Every row comes from one small tree of marks. The marks that hang from a mark follow it in brackets, in alphabetical order. Every link used is in the known rows. Which tree was each row made from?
Known rows:
nubukap(roku(nobolob(kote))): [ 0.26 -0.41 -0.18 -0.75  0.95 -1.04 -1.35 -0.89  0.90 -1.55  0.28  0.68
 -1.32 -0.92  0.79  0.02  0.87  0.89 -0.06  0.45  1.20  1.78 -0.23]
buvezav(totu(suru)): [ 0.48  0.49 -0.55 -1.16 -0.16  0.99 -2.98  0.92 -1.23  0.02 -0.19 -0.46
  0.55 -0.09  3.68 -0.55  0.07 -0.16  1.20 -0.67 -1.35  0.75  0.80]
nobolob(kote(nubukap) roku(regim)): [-0.42  0.79  0.24  1.82  0.75 -2.51  1.04  1.80  2.03 -0.82  0.14  0.87
 -1.21  0.71  0.14 -0.17  1.36 -1.20  0.77  0.56  1.72 -1.33 -0.53]
nubukap(roku(regim(buvezav))): [ 1.44  0.74 -0.83 -0.57  1.59 -1.24 -1.43 -1.26 -0.11 -0.84  0.79  2.03
  0.25 -0.81  0.15 -0.35  0.13  0.36 -0.68  0.51 -0.55  0.87 -0.06]
kote(nubukap(roku(nobolob))): [-0.51 -0.69 -0.12 -1.71  1.47 -0.91 -1.38 -0.51  1.42 -1.19 -0.10  0.93
 -1.37 -0.22 -0.10 -0.65  0.54  0.47  0.49  0.20 -0.05  0.04 -0.23]
totu(suru(goro)): [ 0.61 -0.66  0.01  0.00 -0.70  0.28 -2.07  1.33  0.50 -0.28 -0.18  0.39
  0.25  1.19  1.77 -0.06  0.69  0.34  1.14 -0.14 -0.12  2.01 -0.06]
suru(goro totu(buvezav)): [ 1.81  0.13  0.17 -0.09 -0.65  0.74  1.18 -0.63  0.08  0.09 -0.46  0.14
 -0.62  0.66  1.55 -0.53 -0.11  0.67  0.77  0.57 -0.16  1.91  0.80]
nobolob(kote roku(nubukap regim)): [ 0.37  0.87  0.01  2.93 -0.22 -2.02 -0.11  3.74  1.41 -0.81 -0.20  0.88
 -0.32  0.36  0.13  0.53  0.83 -0.78  0.29  0.61  1.70  0.89 -0.18]
kote(nubukap): [-0.82 -0.42  0.04 -0.60  0.75 -0.73 -0.42  0.23  1.16 -0.13 -0.26  0.28
 -0.63  0.46 -0.68 -0.49  0.46 -0.43  0.57 -0.03 -0.05 -1.65 -0.23]
totu(suru): [ 0.00  0.08 -0.44 -0.30  0.02 -0.27 -1.92  1.34 -0.30 -0.23 -0.33  0.19
  0.18  0.88  1.86  0.38  0.42  0.23  0.79 -0.43 -0.82  0.11  0.59]
regim(buvezav(totu) roku): [ 0.87  1.40 -0.55 -1.40  1.24  0.68  1.13 -1.43 -0.93  0.49  1.05 -0.95
 -0.12  0.22  2.71 -1.68  0.21  0.44 -0.52  0.44 -0.81  3.24  1.13]
nobolob(kote roku(nubukap regim(buvezav))): [ 0.65  1.33 -0.02  3.00  0.31 -2.15  0.38  3.04  1.42 -0.59  0.24  1.00
 -0.24  0.30 -0.23  0.21  1.03 -0.68 -0.32  0.42  1.37  0.63  0.21]
regim(buvezav(totu) roku(nobolob(kote(nubukap)))): [ 0.71  0.50 -0.33 -1.25  1.77 -0.58  0.93 -1.09  0.24 -0.17  1.10 -1.17
 -0.88  0.05  2.37 -1.99  1.05  0.98 -0.08  0.31  0.86  3.88  0.75]
roku(nobolob(kote) nubukap regim): [ 1.69 -0.97 -0.51  2.19  0.01 -2.02 -2.71  3.40  1.01 -1.23 -0.59  0.83
  1.15 -1.20 -0.39 -0.16  0.14  1.04  0.27  0.07  2.38  4.65 -0.82]
nobolob(roku): [-0.55  1.07  0.49  0.62 -0.20  0.31  1.71  1.32  0.53 -0.09  0.13 -0.32
 -0.96  0.86  0.63  0.25  0.03 -0.53  0.10  0.20 -0.26 -0.60  0.30]
totu(buvezav suru): [ 0.16  0.86 -0.17 -0.24  0.61  0.36 -1.67  0.52 -1.30  0.07 -0.40  0.74
 -0.71  1.03  2.70  0.66  0.60  0.36 -0.11 -0.47 -0.85 -2.28  1.68]
nobolob(kote roku): [-0.81  1.02  0.63  1.61 -0.03 -1.13  2.11  1.23  1.40 -0.54  0.41 -0.19
 -1.70  0.74  0.61  0.47  1.32 -0.96  0.22  0.47  1.55 -1.28  0.10]
goro(suru(totu(buvezav))): [ 0.69  1.72  0.07 -1.42  0.46 -0.76 -2.91 -0.02 -0.65  0.04 -1.02  0.82
 -0.07 -0.32  0.55  0.04 -0.26  0.71 -0.01 -0.59 -0.24 -0.83  0.78]
roku(nobolob nubukap regim(buvezav)): [ 2.17 -0.30 -0.63  1.39  0.67 -1.13 -2.21  2.68  0.28 -0.52 -0.29  0.91
  1.89 -1.00 -0.88 -0.66 -0.55  1.43 -0.61 -0.33  0.65  5.14 -0.12]
nubukap(roku(nobolob regim)): [ 1.50 -0.27 -0.68 -0.87  1.05 -0.92 -2.17 -0.47  0.07 -1.43  0.21  1.44
  0.06 -1.28  0.57 -0.36 -0.27  1.08 -0.01  0.35  0.38  3.25 -0.54]
nubukap(roku(nobolob(kote) regim(buvezav))): [ 1.63  0.03 -0.63 -0.20  1.68 -1.94 -1.29 -1.07  0.51 -1.43  0.71  1.63
 -0.20 -1.25  0.25 -0.44  0.70  0.98 -0.58  0.35  1.21  2.63 -0.37]
roku(nobolob nubukap): [ 0.51 -0.93 -0.06  0.61 -0.28 -0.06 -2.19  2.94  0.65 -0.65 -0.85 -0.21
  0.46 -0.66 -0.23 -0.07 -0.34  1.19  0.02 -0.29  0.69  3.98  0.09]
kote(nubukap(roku(regim(buvezav(totu(suru)))))): [ 0.46  0.42 -0.94 -1.70  1.95 -1.29 -3.09 -0.25  0.36 -0.83  0.20  1.65
 -0.23 -0.30  1.42 -1.08  0.72 -0.20  0.74  0.00 -1.22 -0.22  0.30]

Which tree is each row?
[ 0.83 -0.11 -0.58 -1.76  1.94 -0.99 -2.38 -0.69  0.66 -1.01  0.20  1.17
 -0.24 -1.05  0.64 -1.45  0.33  0.39  0.40  0.02 -0.31  1.18 -0.20]  kote(nubukap(roku(nobolob regim(buvezav(totu)))))
[ 2.62 -0.07 -0.74  0.79  0.58 -0.31 -3.29  2.53 -0.32 -0.37 -0.24  0.45
  2.23 -1.62  0.53 -1.18 -0.66  1.15 -0.17 -0.54  0.20  5.53  0.14]  roku(nobolob nubukap regim(buvezav(totu)))
[ 0.24  0.05 -0.11 -0.40  1.81 -1.56  2.09 -0.95  1.10 -0.36  1.05 -0.56
 -1.25  0.81  0.73 -1.31  1.20  1.13 -0.52  0.55  1.45  3.31  0.37]  regim(buvezav roku(nobolob(kote(nubukap))))
[-0.03  0.06 -0.40  0.24  1.92 -2.75 -0.60 -0.89  1.60 -1.04  0.57  1.68
 -1.04 -0.20 -0.51 -0.43  1.68 -0.47  0.10  0.60  1.28 -1.45 -0.37]  nobolob(kote(nubukap(roku(regim(buvezav)))))
[ 0.50  0.40 -0.68 -1.64  2.05 -1.10 -2.18 -0.91  0.54 -0.72  0.34  1.67
 -0.36 -0.80  0.45 -1.26  0.47 -0.28  0.30  0.24 -0.86 -0.44 -0.07]  kote(nubukap(roku(regim(buvezav(totu)))))
[ 0.97 -0.11 -0.27 -0.95 -0.63  1.45 -3.28  0.81 -0.54  0.00 -0.13 -0.41
  0.64  0.10  3.53 -0.87  0.32 -0.06  1.48 -0.40 -0.80  2.25  0.34]  buvezav(totu(suru(goro)))
[ 0.63  0.80 -0.57 -0.02  1.06 -0.52  0.76  0.58  0.16  0.17  0.52  0.06
 -0.14  0.93  0.50 -0.73  0.33  0.86 -1.02  0.70 -0.43  3.59  0.99]  regim(buvezav roku(nubukap))
[ 2.34 -0.17 -0.68  1.56  0.64 -1.41 -3.01  2.56  0.34 -0.78 -0.05  0.60
  1.64 -1.64  0.50 -0.97  0.32  0.92 -0.13 -0.36  1.68  4.85 -0.06]  roku(nobolob(kote) nubukap regim(buvezav(totu)))
[ 2.10 -0.42 -0.52  2.16  0.73 -2.12 -2.11  2.76  0.90 -0.88 -0.12  0.98
  1.31 -1.04 -0.90 -0.43  0.46  1.11 -0.50 -0.11  2.04  4.35 -0.34]  roku(nobolob(kote) nubukap regim(buvezav))
[ 2.27  0.14 -0.63  0.61  0.99 -1.38 -2.20  0.67 -0.26 -0.68  0.44  0.14
  1.26 -1.01  1.86 -1.00  0.54  0.90  0.29 -0.62  1.39  3.56 -0.07]  roku(nobolob(kote) regim(buvezav(totu(suru))))
[ 1.30  0.57 -0.67 -0.91  0.93  0.66 -0.69  0.86 -0.45 -0.04  0.48 -1.00
  0.30 -0.11  2.48 -1.70 -0.02  1.48 -0.45  0.16 -0.30  6.44  1.18]  regim(buvezav(totu) roku(nobolob nubukap))
[ 1.89 -0.91 -0.63  1.27 -0.10 -0.88 -2.85  3.48  0.28 -0.87 -0.84  0.76
  1.73 -1.21 -0.38 -0.35 -0.78  1.32  0.18 -0.15  0.97  5.38 -0.54]  roku(nobolob nubukap regim)
[ 2.10  0.69 -1.11  0.83  0.56 -0.65 -3.86  2.90 -0.69 -0.06 -0.21  1.25
  2.19 -0.62  1.27 -0.69 -0.18  0.16  0.08 -0.41 -0.95  2.97  0.62]  roku(nubukap regim(buvezav(totu(suru))))
[ 1.01 -1.02 -0.29  0.98  0.76 -2.33 -1.09  0.99  1.25 -1.10 -0.13  0.68
  0.23 -0.82 -0.23 -0.70  0.58  0.62  0.68 -0.05  2.46  2.35 -1.14]  roku(nobolob(kote(nubukap)) regim)
[ 1.91 -0.21 -0.27  1.27  1.05 -2.10 -0.36  0.08  0.43 -0.67  0.60  0.50
  0.86 -0.98 -0.33 -0.71  0.51  1.03 -0.43 -0.28  2.22  2.86 -0.63]  roku(nobolob(kote) regim(buvezav))
[ 0.76  0.27  0.28  0.14  0.06  0.87 -1.73  0.40 -0.59 -0.01 -0.28  0.97
 -0.59  1.32  2.54  0.31  0.87  0.38  0.32 -0.22 -0.17 -0.26  1.12]  totu(buvezav suru(goro))
[-0.17  1.18  0.28  1.91  1.19 -2.69  1.62  1.05  2.02 -0.55  0.61  1.01
 -1.06  0.80 -0.27 -0.42  1.53 -1.12  0.15  0.42  1.52 -1.70 -0.15]  nobolob(kote(nubukap) roku(regim(buvezav)))
[ 0.29  0.17 -0.61 -1.06  2.03 -1.75 -1.30 -0.85  1.10 -0.81  0.29  1.95
 -0.50 -0.27 -0.47 -0.80  0.64 -0.14  0.06  0.40 -0.51 -0.68 -0.27]  kote(nubukap(roku(regim(buvezav))))
[ 1.13  1.65 -0.39  1.27  0.12 -0.27 -1.74  3.81  0.02 -0.17 -0.14  0.61
  0.82  0.53  1.78 -0.31 -0.05 -0.29  0.25 -0.14 -1.07  1.86  0.94]  nobolob(roku(nubukap regim(buvezav(totu(suru)))))
[ 1.13  1.66 -0.25  1.38  0.22 -0.19 -0.69  3.12  0.28 -0.07 -0.04  0.52
  0.76 -0.03  0.80 -0.45 -0.31 -0.57 -0.11  0.03 -0.66  1.94  0.65]  nobolob(roku(nubukap regim(buvezav(totu))))
[-1.53  0.71  0.70  1.25  0.57 -1.71  1.59  1.43  2.27 -0.64  0.15  0.13
 -2.18  1.16  0.15  0.01  1.61 -1.25  0.70  0.44  1.43 -2.65 -0.02]  nobolob(kote(nubukap) roku)
[ 1.93  0.33 -0.75 -0.65  1.57 -1.29 -2.12 -1.13  0.08 -1.35  0.81  1.22
  0.08 -1.75  1.34 -0.86  0.57  0.76 -0.26  0.20  0.91  2.88 -0.18]  nubukap(roku(nobolob(kote) regim(buvezav(totu))))
[ 1.31  0.77 -0.74 -0.65  0.59  0.67 -1.74  1.30 -0.33  0.11  0.43 -0.37
  0.37  0.95  3.38 -1.47  0.60  0.84  0.21  0.40 -1.00  5.56  1.32]  regim(buvezav(totu(suru(goro))) roku(nubukap))
[ 0.71  0.17 -0.36  0.65  1.09 -1.33  0.83  0.99  0.87 -0.51  0.60 -0.46
 -0.54  0.40  0.71 -0.83  0.89  1.46 -0.89  0.57  1.31  5.23  0.69]  regim(buvezav roku(nobolob(kote) nubukap))
[-0.22 -0.28 -0.33  0.15  1.42 -2.69 -1.06 -0.39  1.66 -1.25  0.19  1.63
 -1.22 -0.27 -0.20 -0.19  1.57 -0.52  0.51  0.62  1.51 -1.12 -0.70]  nobolob(kote(nubukap(roku(regim))))
[ 0.65  0.99 -0.08  1.81 -0.30 -0.72 -0.51  3.72  0.69 -0.41 -0.42  0.86
  0.45  0.31  0.15  0.22 -0.40 -0.41  0.10  0.34 -0.06  1.73  0.04]  nobolob(roku(nubukap regim))
[ 1.68  0.93 -1.13 -1.36  1.57 -0.69 -3.09 -0.71 -0.85 -0.87  0.54  1.70
  0.44 -0.86  2.07 -0.60  0.27  0.26  0.01  0.16 -1.32  1.49  0.43]  nubukap(roku(regim(buvezav(totu(suru)))))
[-0.29 -0.52 -0.09 -0.53  0.86 -1.36  1.18 -0.04  1.14 -0.81  0.30 -0.75
 -1.42  0.59  1.35 -0.91  0.88  1.07  0.36  0.75  1.81  3.76 -0.18]  regim(roku(nobolob(kote(nubukap))))
[ 2.10 -0.03 -0.34  0.45  0.95 -0.97 -0.49  0.19 -0.22 -0.32  0.36  0.48
  1.41 -0.97 -0.45 -0.91 -0.46  1.26 -0.53 -0.37  0.76  3.74 -0.39]  roku(nobolob regim(buvezav))
[ 1.85  0.20 -0.69 -0.81  1.72 -1.05 -1.65 -0.99  0.08 -1.22  0.55  1.52
  0.28 -1.29  0.24 -0.61 -0.09  1.20 -0.64  0.20  0.07  3.18 -0.18]  nubukap(roku(nobolob regim(buvezav)))
